In the rows, 128 means zero.
Known rows, with every step that occurs:
midob, nozafa, vozu, mumen, fulan: [ 57  99  81 146 167 138 147 124 126 122 199 134 117 104 138 145 154 121
 140 111 130 121  98 119 138 163 129 161 157 122 130  23 135 159 104 115
 120 102 115 127 139 130 132 114 116 143  84 150 127 127 142 113 145  80
 158 123 136 139  91 124 151 141 118 131 138 158 140 117]
rubup, mumen, midob: [116 156 113 129 106 150 137 118 145 141 135 149 127 112 121 129 156 131
 120 110 117  94 150 126 117 125 116 159 117 129 150  86 128  94 112 147
 138 103 125 168 149 128 121 115 139 132 146 111 135 135 110 108 133 124
 159 119 129 117 123 129 120 132 117 160 153 185 134 112]
nozafa, rubup, mumen, vozu: [116 122 108 142 150 158 129 143 143 118 152 100 135 129 114 146 132 129
 135 133  92 129 149 131 125 114 120 175 125 120 143  73 122 119 113 121
 145 109 122 191 129 140  94  96 109 132 137  84 137 127  84 136 146 115
 146 123 141 126  97 109 157 114 115 148 141 161 116  87]
mumen, vozu, nuta: [200 112 116 138 149 161 138 131 113 117 123 144 139 110 110 119 125 134
 126 129 116 120 131 124 138 124 117 148 133 143 119  83 130 116 132 129
 144 128 126 146 123 130 108 120 126 143 139 104 127 118  93 139 124 115
 113 128 147 136 109 128 132 101 120 138  96 102 107 114]
nozafa, rubup, nuta: [117 157  89 155 103 108 138 134 132 103 155 123 139 131  87 152 113 124
 137 145 118 106 135 126 136 131 123 168 117 122 130 127 119 118 112 117
 126 116 131 154  97 137 134 119 149 118 124  91 122 143 131 135 156 129
 142 132 129 125 113 115 150 155 124 130 122 109 113 124]
degez, nime: [212  92 132 128  91 120 115 122 126 140 126 136 129 129 136 122 120 131
 128 131 130 127 117 132 133 110 125 133 123 128 125 127 133 156 137 123
 141 114 125 124 115 135 139 121  96 143 118 122 125 137 155 127 145 161
 139 124 130 101 129 100 106 142 150 105 124 138 128 130]
vozu, nozafa: [162 140 109 134 151 131 123 132 130 120 124 158 138 127 116 124 131 128
 125 127 131 125 153 134 125 124 137 145 121 120 117 124 150 149 117 111
 124 119 130 126 106 130 124 170 146 131 136  78 121 130 119 133 120 123
 133 138 138 130 113 126 117 135 105 114 101 123 127 138]
rubup, nuta, midob, nozafa: [ 95  89 120 152 122 100 128 150 120  97 160 139 120 129 109 150 120 119
 129 145 142  79 120 117 133 151 136 140 143 117 136 118 134 138  95 133
 124 114 129 158 124 138 151 121 130 113 115 116 121 152 173 118 177 108
 147 127 125 108  91 134 116 136 101 146 133 149 112 140]
nozafa, rubup, nuta, midob, mumen, sozat: [ 98 161  91 174 132 103 122 147 120 117 186 131 156 116  90 139 112 115
 131 133 129  77 101 117 141 156 123 164 118 116 148  99 152 122 105 116
 126 130 132 172 105 153 142 133 132 124 113  79 135 156 143 112 144 127
 150 131 137  99  79 121 130 149 110 126 153 126 103 104]
mumen, vozu, nozafa, rubup, nuta: [148 155  71 153 144 122 132 162 147  94 162 126 154 126  76 148 124 124
 133 148 112 112 177 122 135 114 126 211 122 118 114  75 133 150 108  99
 137 104 133 174  73 146 111 148 132 127 154   5 117 132 106 146 139 120
 131 135 145 118  91 106 135 138 114 122  90 112 106 111]
rubup, mumen, sozat, nuta: [ 64 121 111 141 135 138 131  84 139 170 125 115  95  99 146 115 156 122
 128 112 132 109 119 142 117 123 123 173 119 118 133  64 149 120  98 141
 118 131 143 142 137 133 111 143 115 137 118 138 144 123  70 104 131 144
 134 129 136 167 110 148 124 138 123 101 157 192 130 100]
midob, nozafa: [118  71 124 131 169 118 127 140 118 116 140 134 122 128 143 129 129 127
 133 135 133 110 115 126 122 135 133 130 143 121 126 114 133 137 121 123
 114 129 131 134 145 132 142 131 110 118 103 143 128 125 157 146 149 109
 133 124 130 125 115 131 140 141 115 150 140 136 125 133]
rubup, mumen: [100 119 130 132 139 143 130 114 147 136 134 128 120 129 128 129 145 133
 126 119 117 129 143 136 120 125 125 124 120 119 139 119 120 112 108 129
 138 114 123 154 140 133 118 108 139 113 124 135 137 127 110 119 146 132
 148 127 126 161 120 124 131 137 122 146 142 159 135 130]
nozafa, sozat, nuta, midob, mumen, fulan: [132 146  95 139 123 149 118 156 100 181 204 125 115 101 125 117 113 106
 135 126 139  74 105 120 135 152 132 166 129 124 131 127 151 123 119  96
 145 107 101 149 149 138 149 127 127 159  89 101 153 116  93 114 122  94
 140 120 136 122 104 130 110 134  85 146 144 224 140 101]
nozafa, rubup, nuta, midob, mumen: [130 166  90 166 119  99 124 157 112 104 172 121 160 143  84 154  98 122
 132 129 125  92 120 117 139 154 129 155 120 118 142 152 137 135 109 116
 137 109 111 175 110 147 162 105 148 124 116  70 129 154 161 131 156 118
 156 129 132  92  80 114 135 150  92 158 142 152 103 109]
vozu, mumen, rubup, nuta, midob, nozafa: [ 53 106 124 169 147 127 126 145 107  67 198 160 130 136  97 155 156 116
 123 137 118  84 125 117 137 156 145 147 154 116 144 113 131 149  81 140
 129  96 107 162 134 138 164  89 105 123 128  92 111 161 125 100 172 109
 161 131 118 101  83 120 126 113 105 149 137 233 100 136]
nozafa, sozat, nuta, midob, mumen, vozu: [152 119 107 134 129 157 119 179 103 148 163  84 126  97 126 114 120 117
 129 132 134  85 135 117 131 125 127 163 137 124 132 116 171 139 131 112
 164 127 104 174 157 146 109 114  93 164 119  70 144 112  91 140 126 105
 126 124 142  99  96 129 101 104  88 128 143 204 133  82]
sozat, nuta, midob, mumen: [132 144 103 139 120 113 117 132  99 149 130 113 132 124 136 132 114 119
 124 114 147 104 105 129 130 139 139 145 124 121 129 139 163 161 123 126
 133 121 103 136 133 137 173 121 125 147 112 115 132 117 131 133 140 116
 134 127 137 118  97 133 109 118  81 131 159 215 123  99]
nime, fulan: [106 153 138 125 125 104 139 117 123 124 160 135 136 123 133 129 101 133
 126 121 137 101  91 132 134 135 128 148 130 134 129 141 115 132 129 128
 125 119 133 137 101 127 148 116 110 119 115 125 128 134 124 122 130 144
 124 131 133 111 137 125 138 128 140 154 136 100 133 122]
rubup, nuta, midob: [122 131 132 153  80 109 129 140 136 108 152 143 123 134  99 142 123 121
 122 133 134  97 134 121 139 140 133 141 123 120 136 140 129 118 101 142
 136 111 130 148 107 134 144 113 144 120 137 101 119 147 148 107 154 124
 141 128 121 105 108 131 104 115 117 121 123 154 115 138]
rubup, nuta, midob, mumen: [117 117 117 152 106  97 118 154 125 116 161 126 149 131  91 137 113 128
 122 125 140  87 127 116 138 158 129 123 122 122 141 148 143 125 111 119
 146 106 106 159 115 145 151 118 148 114 122  85 127 140 166 113 156 130
 147 131 124 112 101 121 104 141 106 151 141 158 125 127]
vozu, nuta, midob, mumen: [213 140 104 152 147 135 130 143  85 121 140 165 150 127 107 124 110 133
 120 120 135  97 101 128 140 160 130 115 120 130 140 140 158 132 118 128
 140 129 111 149 137 136 172 109 157 136 108 109 132 136 138 126 141 104
 146 129 141 118  86 135 120 118  74 158 122 148  99 127]
nuta, midob, mumen, fulan, nime: [167 132 100 126 148 158 108 142 124 157 203 106 146 126 143 143 128 115
 124 138 130 102 102 107 138 164 134 181 137 123 141 160 135 121 120  98
 142  94  85 139 116 130 168 133 130 149  87  77 134 134 114 111 133 115
 129 116 138 136  89 116 136 182 105 118 124 193 126 116]
nuta, midob, nozafa, rubup, mumen, vozu: [124  81 105 155 169 159 122 168 118  95 169 120 126 134 128 154 120 117
 134 146  99 102 127 131 127 129 133 186 137 110 150  66 135 135  91 128
 134 114 124 204 151 143 130  78  85 131 121  94 137 146 120 134 168  82
 157 114 142  91  57 119 153 103  80 163 155 199  97  91]
nozafa, sozat, nuta, midob: [132 169 116 141  76 143 128 150 103 147 148 136  96 103 137 120 112 106
 133 145 133 100 118 127 129 123 137 153 129 123 128 132 159 132 115 137
 140 141 131 141 156 125 138 124 112 163 126 119 135 123  85 124 135 114
 126 123 133 109 105 152 110 112  82 114 137 210 127 119]
nozafa, vozu, nuta, midob: [191 149  96 159  94 142 150 129 107 107 137 170 118 117 115 136 105 115
 133 126 131 115  87 133 142 142 129 127 132 130 133  77 162 117 109 152
 138 138 142 138 119 118 142 106 141 154 119 137 125 143 134 114 146  90
 153 125 146 108  80 140 118  96  94 125 122 135 105 127]
mumen, fulan: [131 138 120 123 135 151 129 124 140 154 175 134 122 124 125 134 133 120
 130 121 122 111 119 123 136 145 127 164 129 132 126 113 117 117 124 110
 125 105 117 122 115 124 131 134 130 124 111 120 135 127 127 100 116 112
 136 122 130 145 124 115 133 134 141 140 123 136 128 124]
mumen, sozat, nuta, midob, nozafa, rubup: [109 124  76 163 143 118 123 126  90 127 158 129 107 106 161 143 109  97
 140 143 129  92  70 139 130 137 138 204 136 114 130  61 172 160  90 133
  90 148 154 143 133 134 158 131  92 159  96 140 138 146 115 133 142  96
 134 123 147  79  64 150 148 127  79 106 167 188  88  87]
vozu, nozafa, rubup, nuta, midob: [161 195  81 172 113 102 125 153 129  96 164 176 140 132  81 157 109 110
 129 148 117 100 149 129 139 132 142 183 107 117 123 125 151 151  86 108
 127 107 136 163  79 138 154 143 151 126 143  46 121 160 130 130 153 115
 153 134 138  98  76 120 125 136  84 119 107 148  93 135]

Rows:
[ 52  99 121 158 100 128 132 160 131  77 196 131 119 130  94 156 132 108
 139 140 141  72  98 116 128 141 142 163 160 103 133  94 149 126  94 135
 134 113 138 160 122 126 134 112 118 129 114 110 107 156 158  81 177  79
 167 124 129  95  85 105 112 117 124 143 152 199 100 134] -> mumen, rubup, nuta, midob, nozafa, vozu
[168 146  84 144 106 130 156 112 119 119 123 161 121 109 115 126 122 129
 138 113 133 128  95 132 133 137 121 120 130 132 120  72 153 106 120 141
 137 134 140 125 122 120 122 122 160 141 119 151 124 125 125 123 139 103
 144 130 144 150 100 135 136 123 118 123 113  91 124 122] -> nozafa, vozu, nuta
[205  94  95 136 189 144 139 149 101 116 138 121 164 116 102 116 115 144
 123 113 123 106 117 119 136 139 114 131 133 140 123  94 135 125 141 111
 153 122 110 154 127 145 124 118 147 130 123 103 138 109 110 147 127 112
 123 131 150 158  96 119 132 127 111 165 113 106 121 102] -> midob, mumen, vozu, nuta
[150 128 121 135 149 133 112 146 117 151 193 126 142 131 124 135 119 118
 125 116 132  99 101 119 139 166 132 154 130 129 140 148 134 130 122 102
 135 101  97 142 124 134 157 121 134 140  99 112 140 137 142  90 123  93
 149 119 135 109  97 105 117 129 103 159 148 185 124 118] -> nuta, midob, mumen, fulan
[148 139  67 152 178 111 124 169 137 100 167 112 185 125  69 140 117 135
 130 131 125  98 172 118 134 128 123 201 119 113 118 101 142 161 118  75
 145  94 112 189  80 158 122 153 150 119 136   4 125 127 123 148 139 119
 133 138 148 131  82  94 136 162 109 141 109 112 111 102] -> midob, mumen, vozu, nozafa, rubup, nuta
[ 84 104  92 146  97 112 138 135 107 130 144 107  94 111 159 143 115 102
 143 121 151 106  85 134 123 137 143 159 152 111 123  62 173 155 101 146
 119 132 140 127 136 125 158 127 102 162  97 160 119 122 147 126 160  83
 142 121 143 111  80 143 122 110  87 108 158 213 114 106] -> sozat, nuta, midob, nozafa, vozu
[103  95 111 141 121 118 134 156 115 103 150 128 109 124 142 146 117 109
 139 132 144 105  88 127 126 144 141 138 153 108 135  75 161 143 106 136
 123 130 137 144 140 128 133 116 103 139 100 148 120 143 164 122 164  81
 153 121 135 101  90 130 124 111 100 132 154 160 114 126] -> nuta, midob, nozafa, vozu
[153 104  95 113 173 151 117 127 135 162 195  96 154 116 141 131 138 124
 127 128 127 115 115 105 130 158 127 174 140 125 129 148 124 115 135  87
 140  91  82 129 107 131 146 149 143 135  88  82 141 118 111 123 126 130
 123 121 135 171 112 111 148 223 136 109 128 150 141 116] -> midob, mumen, fulan, nime
[111 119 122 148 163 126 113 138 111 138 156 133 144 115 128 118 129 119
 119 117 141  98  92 124 133 156 127 134 124 119 149 107 170 132 117 125
 130 138 127 145 133 144 131 144 117 137 115 113 140 146 139 102 118 117
 138 129 136 101  99 133 109 116 104 118 166 148 117 115] -> nuta, midob, mumen, sozat
[ 81 173  83 146 100 145 156 127 114 115 152 144 137  94 119 140 162 123
 124  97 124 123 125 123 130 136 119 150 133 130 142  40 149 129 116 156
 141 108 129 135 134 127 122 106 118 172 149 127 115 127 127 120 119 112
 162 125 136  97 119 137 118 115 115 110 145 173 136 103] -> nozafa, vozu, mumen, midob
[124 110 103 119 141 169 124 109 166 163 184 108 117 117 147 136 155 120
 128 141 106 114 130 115 125 140 128 190 133 119 137 123 110  94 104 108
 138  85 102 145 116 124 132 127 132 130 109  91 140 121  72 104 139 131
 138 118 132 200 103 117 161 200 137 110 123 184 139 125] -> rubup, mumen, fulan, nime
[179 119 141 125  86  96 129 108 121 130 158 145 137 131 142 120 109 136
 129 124 140 106  86 135 138 121 126 156 125 138 133 138 119 159 134 118
 128 108 133 125  92 134 149 119  77 135 108 114 127 138 157 118 149 176
 137 130 133  77 140  94 117 124 158 147 137 108 125 120] -> degez, nime, fulan
[156  97 126 131 160 138 114 172 112 121 151  91 155 128 113 131 127 128
 120 117 126 111 126 117 136 135 127 145 136 125 141 114 152 148 133 120
 155 127 104 170 135 146 124 110  93 144 130  75 134 129 135 125 131 101
 129 122 138  85  96 112 102  90 102 148 135 183 116 101] -> nuta, midob, mumen, vozu
[ 72 144 109 155 115 148 126  99 133 164 132 136  94  99 148 122 141 108
 123 114 132  97  99 139 124 131 133 173 113 117 143  66 167 127  84 152
 125 125 141 149 141 134 121 130 101 152 127 137 142 139  85  96 133 130
 142 125 139 136  91 155 108 107  96  94 161 224 111 102] -> rubup, mumen, sozat, nuta, midob
[153 117 125 139 142 122 111 155 109 129 142 124 149 136 121 130 116 125
 122 124 133 112 114 124 132 149 133 115 129 123 144 158 150 142 125 118
 139 123 113 148 141 140 157 116 127 135 118 107 135 137 150 122 137 115
 144 125 130  95  97 120 110 122  94 150 147 178 119 119] -> nuta, midob, mumen
[162 106 114 141 154 166 144 123 136 124 124 149 130 115 107 120 144 141
 123 123 107 111 141 131 132 122 113 150 126 135 131  64 124 105 112 133
 154 114 117 174 143 138 104  96 133 126 142 104 138 120  84 118 146 117
 134 127 146 175  94 126 136 106 117 157 112 141 117 111] -> rubup, mumen, vozu, nuta
[201 118 109 157 150 139 133 167  77 102 163 198 111 108 124 115 106 116
 136 163 128  73  98 122 134 149 132 127 140 130 134 109 154 109 102 129
 134 138 136 152 171 134 142 121 137 133 103 118 138 148 127 140 155  89
 145 126 134 119  72 157 128 120  65 156 119 136 116 139] -> vozu, nuta, midob, nozafa, sozat
[132 142 102 138 112 133 122 161  95 155 151 122 123 103 129 115 114 116
 131 132 146  93 116 126 128 135 134 147 125 118 134 152 171 139 122 118
 153 133 106 152 157 145 144 125 120 153 107  98 144 115 100 136 132 114
 135 128 130 102  99 137 111 128  74 141 149 210 133 101] -> nozafa, sozat, nuta, midob, mumen
[160 119  78 127 181 145 123 172 109 150 147 103 144  92 112  94 132 129
 131 125 141  92 159 123 121 110 127 173 131 118 108  95 172 160 135  79
 157 118 110 159 133 149  86 160 119 153 119  35 138  96  78 159 114 117
 114 138 149 143 103 124 106 141  85 111 119 166 136  95] -> midob, mumen, vozu, nozafa, sozat, nuta
[192 165  88 166 137 170 139 145 116 106 152 167 128 126 102 149 115 123
 130 142  84 106 125 135 138 128 122 177 119 131 143  65 134 111  96 136
 150 123 126 195 131 134 128  78 124 142 140  93 139 145  73 122 147  89
 151 121 151 109  54 123 149  89  71 165 123 174  86  96] -> nozafa, rubup, mumen, vozu, nuta, midob
[114 148  72 155 115 106 138 148 120 103 183 151 144 116  98 164 123 120
 137 143 120  64 126 113 125 137 118 190 132 125 138  85 124 129 106 127
 108 103 144 169 116 135 160 134 137 122 125  88 121 152 163 145 163 110
 155 122 132  83 101 122 150 169 112 153 149 141 107 113] -> mumen, midob, nozafa, rubup, nuta
[ 62 111  72 153 181 126 132  99 118 150 151 121 104 103 156 134 138 113
 143 131 120  89  92 144 118 129 129 200 132 109 133  38 155 142  85 122
  98 131 151 157 145 142 135 128 104 141  92 144 146 126  93 139 153 116
 140 124 144 143  80 139 168 161 100 120 179 183 110  87] -> midob, nozafa, rubup, mumen, sozat, nuta
[208 145  80 172 159 127 138 149  72  91 153 189 131 132 127 152  89 116
 138 154 115  93  88 132 138 149 136 157 132 127 136 101 141 143  97 134
 111 140 140 154 135 131 182 105 136 136 106 128 130 152 137 148 162  81
 149 124 145  93  54 139 161 126  64 171 134 139  82 121] -> vozu, nuta, midob, nozafa, rubup
[192 144  76 151 182 141 110 188 100 104 163 125 172 135 104 143 110 117
 126 135 112 107 151 127 134 130 136 175 124 115 129 105 167 171 115  91
 144 118 114 187 104 149 130 131 107 152 143  24 127 138 118 144 129  92
 138 130 156  78  61 103 124 110  63 146 127 172  89  94] -> nuta, midob, mumen, vozu, nozafa, rubup
[ 57  95  94 168 170 117 130 105  86 130 151 148 103  94 164 131 160 105
 122 125 136 102  88 133 136 155 142 164 143 118 138  43 172 177  82 151
 100 140 131 127 146 138 159 123  76 168 110 142 135 127 102 122 138 122
 129 128 140 106  77 167 127 116  83  96 148 220 108 106] -> vozu, mumen, sozat, nuta, midob, nozafa
[102 105  88 155 140  96 133 145 126  95 168 124 139 128 100 158 110 122
 145 148 122  91 119 120 130 140 126 163 131 119 129 108 113 138 100 113
 114 114 138 160 119 140 150 130 140 106  96 111 121 143 160 146 176 118
 147 128 127 127  98 118 164 168 117 150 133 111 113 124] -> midob, nozafa, rubup, nuta
[ 97 123  98 137 167 119 128 108 120 170 134 105 133  98 143 110 142 123
 129 104 150 105  97 129 127 140 124 151 127 120 124  91 163 146 128 117
 118 138 126 125 130 145 126 154 120 142  95 129 143 111 104 128 118 142
 119 132 140 151 116 139 120 143 121 102 167 146 129  92] -> midob, mumen, sozat, nuta
[121 103 112 132 162 172 129 166 142 124 161 138 128 101 101  98 154 133
 129 142 111 101 191 126 117 106 123 168 125 111 130  77 149 114 106 101
 166 105 130 196 145 148  54 136 121 131 143  33 140 120  61 128 126 118
 136 133 140 159  99 119 115 124  99 123 105 150 139 120] -> rubup, mumen, vozu, nozafa, sozat
[157  92  83 147 157 119 149 123 113 104 135 164 117 108 131 131 117 126
 144 131 142 111  83 128 129 145 127 119 147 125 120  60 152 123 109 130
 121 137 144 128 132 124 141 135 148 130  93 165 124 129 151 141 163  88
 148 128 146 158  84 136 152 140 110 141 125  90 119 125] -> midob, nozafa, vozu, nuta
[117 155 107 132 102 128 137 131 114 156 131 128  99  97 140 107 127 119
 139 141 134 108 128 130 126 113 126 149 130 123 118 125 145 120 130 123
 137 133 130 125 146 132 114 136 122 151 117 119 136 112  72 146 125 130
 124 131 128 138 124 148 125 133 109  99 134 163 146 115] -> nozafa, sozat, nuta
[ 78 129  94 145 158 148 140 153  92 110 180 176 133  90 132 121 160 125
 128 136 119  82 142 111 123 141 119 146 145 133 146  73 143 128 111 136
 133 120 129 155 180 140 127 117 110 148 130 109 133 135 113 146 140 114
 150 124 126 107 116 150 134 137  85 145 147 182 142 105] -> vozu, mumen, midob, nozafa, sozat
[138 137  78 123 130 150 116 123 113 180 184  98 133 112 157 144 128 104
 127 130 136  99  91 116 135 153 140 203 136 120 127 150 143 144 118 106
 134  96  81 123 108 127 186 142 119 175  82  84 137 113  92 117 136 123
 127 117 143 141  82 128 137 189 102  95 138 232 120 103] -> sozat, nuta, midob, mumen, fulan, nime
[151 149 107 135 138 143 128 160 120 121 148 178 127 107 115 105 137 127
 131 145 130 104 155 124 123 120 135 139 124 118 120 129 161 132 119 101
 138 126 132 143 133 135  92 166 138 130 135  65 132 128  98 137 116 119
 130 136 133 140 109 134 118 143 100 117 108 115 140 138] -> vozu, nozafa, sozat
[165 125  92 139 159 129 114 159 105 143 139 107 148 113 119 121 127 117
 120 119 141  99 148 128 129 124 143 189 129 114 113  98 180 188 118 106
 144 112 101 153 117 146 140 140 103 165 132  44 125 111  99 139 126 107
 120 133 157 104  79 122  92 106  73 120 123 223 104  94] -> sozat, nuta, midob, mumen, vozu, nozafa
[ 91 156 135 139 108 131 127 137 147 105 169 129 133 135  84 139 133 127
 129 133 123  95 135 118 129 127 131 150 138 122 125 141 116 117 118 123
 137 101 120 148 103 128 121 128 139 112 136  83 116 145 115 101 143 128
 141 132 120 124 129 107 121 135 160 143 125 158 107 145] -> mumen, rubup, nuta
[198  75 117 147 164 143 131 157  86  94 146 161 125 119 128 128 115 120
 126 147 122  90 108 120 141 145 128 152 148 134 130  59 143 141 110 139
 134 133 128 161 147 132 144 105 103 141 120 119 130 140 129 141 154  80
 126 124 149 101  66 140 125  92  83 154 111 148  89 119] -> mumen, vozu, nuta, midob, nozafa
[ 94 135 106 139 138 122 129  99 128 168 117 119 108  97 148 118 139 113
 128 122 143 113 103 136 127 124 127 172 128 126 120  70 158 138 118 138
 112 143 148 107 122 131 117 157 109 154 121 138 133 121  91 124 111 145
 112 130 140 144 126 153 123 131 133  75 149 148 123 107] -> mumen, sozat, nuta
[ 60 112 110 161 150 153 134 146 103  72 190 145 119 131 119 152 150 110
 134 128 129 114  93 124 129 148 148 143 165 111 145  65 158 156  95 144
 131 118 113 146 146 127 139  80  79 155 118 127 111 155 124  99 154  72
 172 125 134  90  72 117 126  86  95 135 155 243 104 114] -> nuta, midob, nozafa, vozu, mumen, rubup
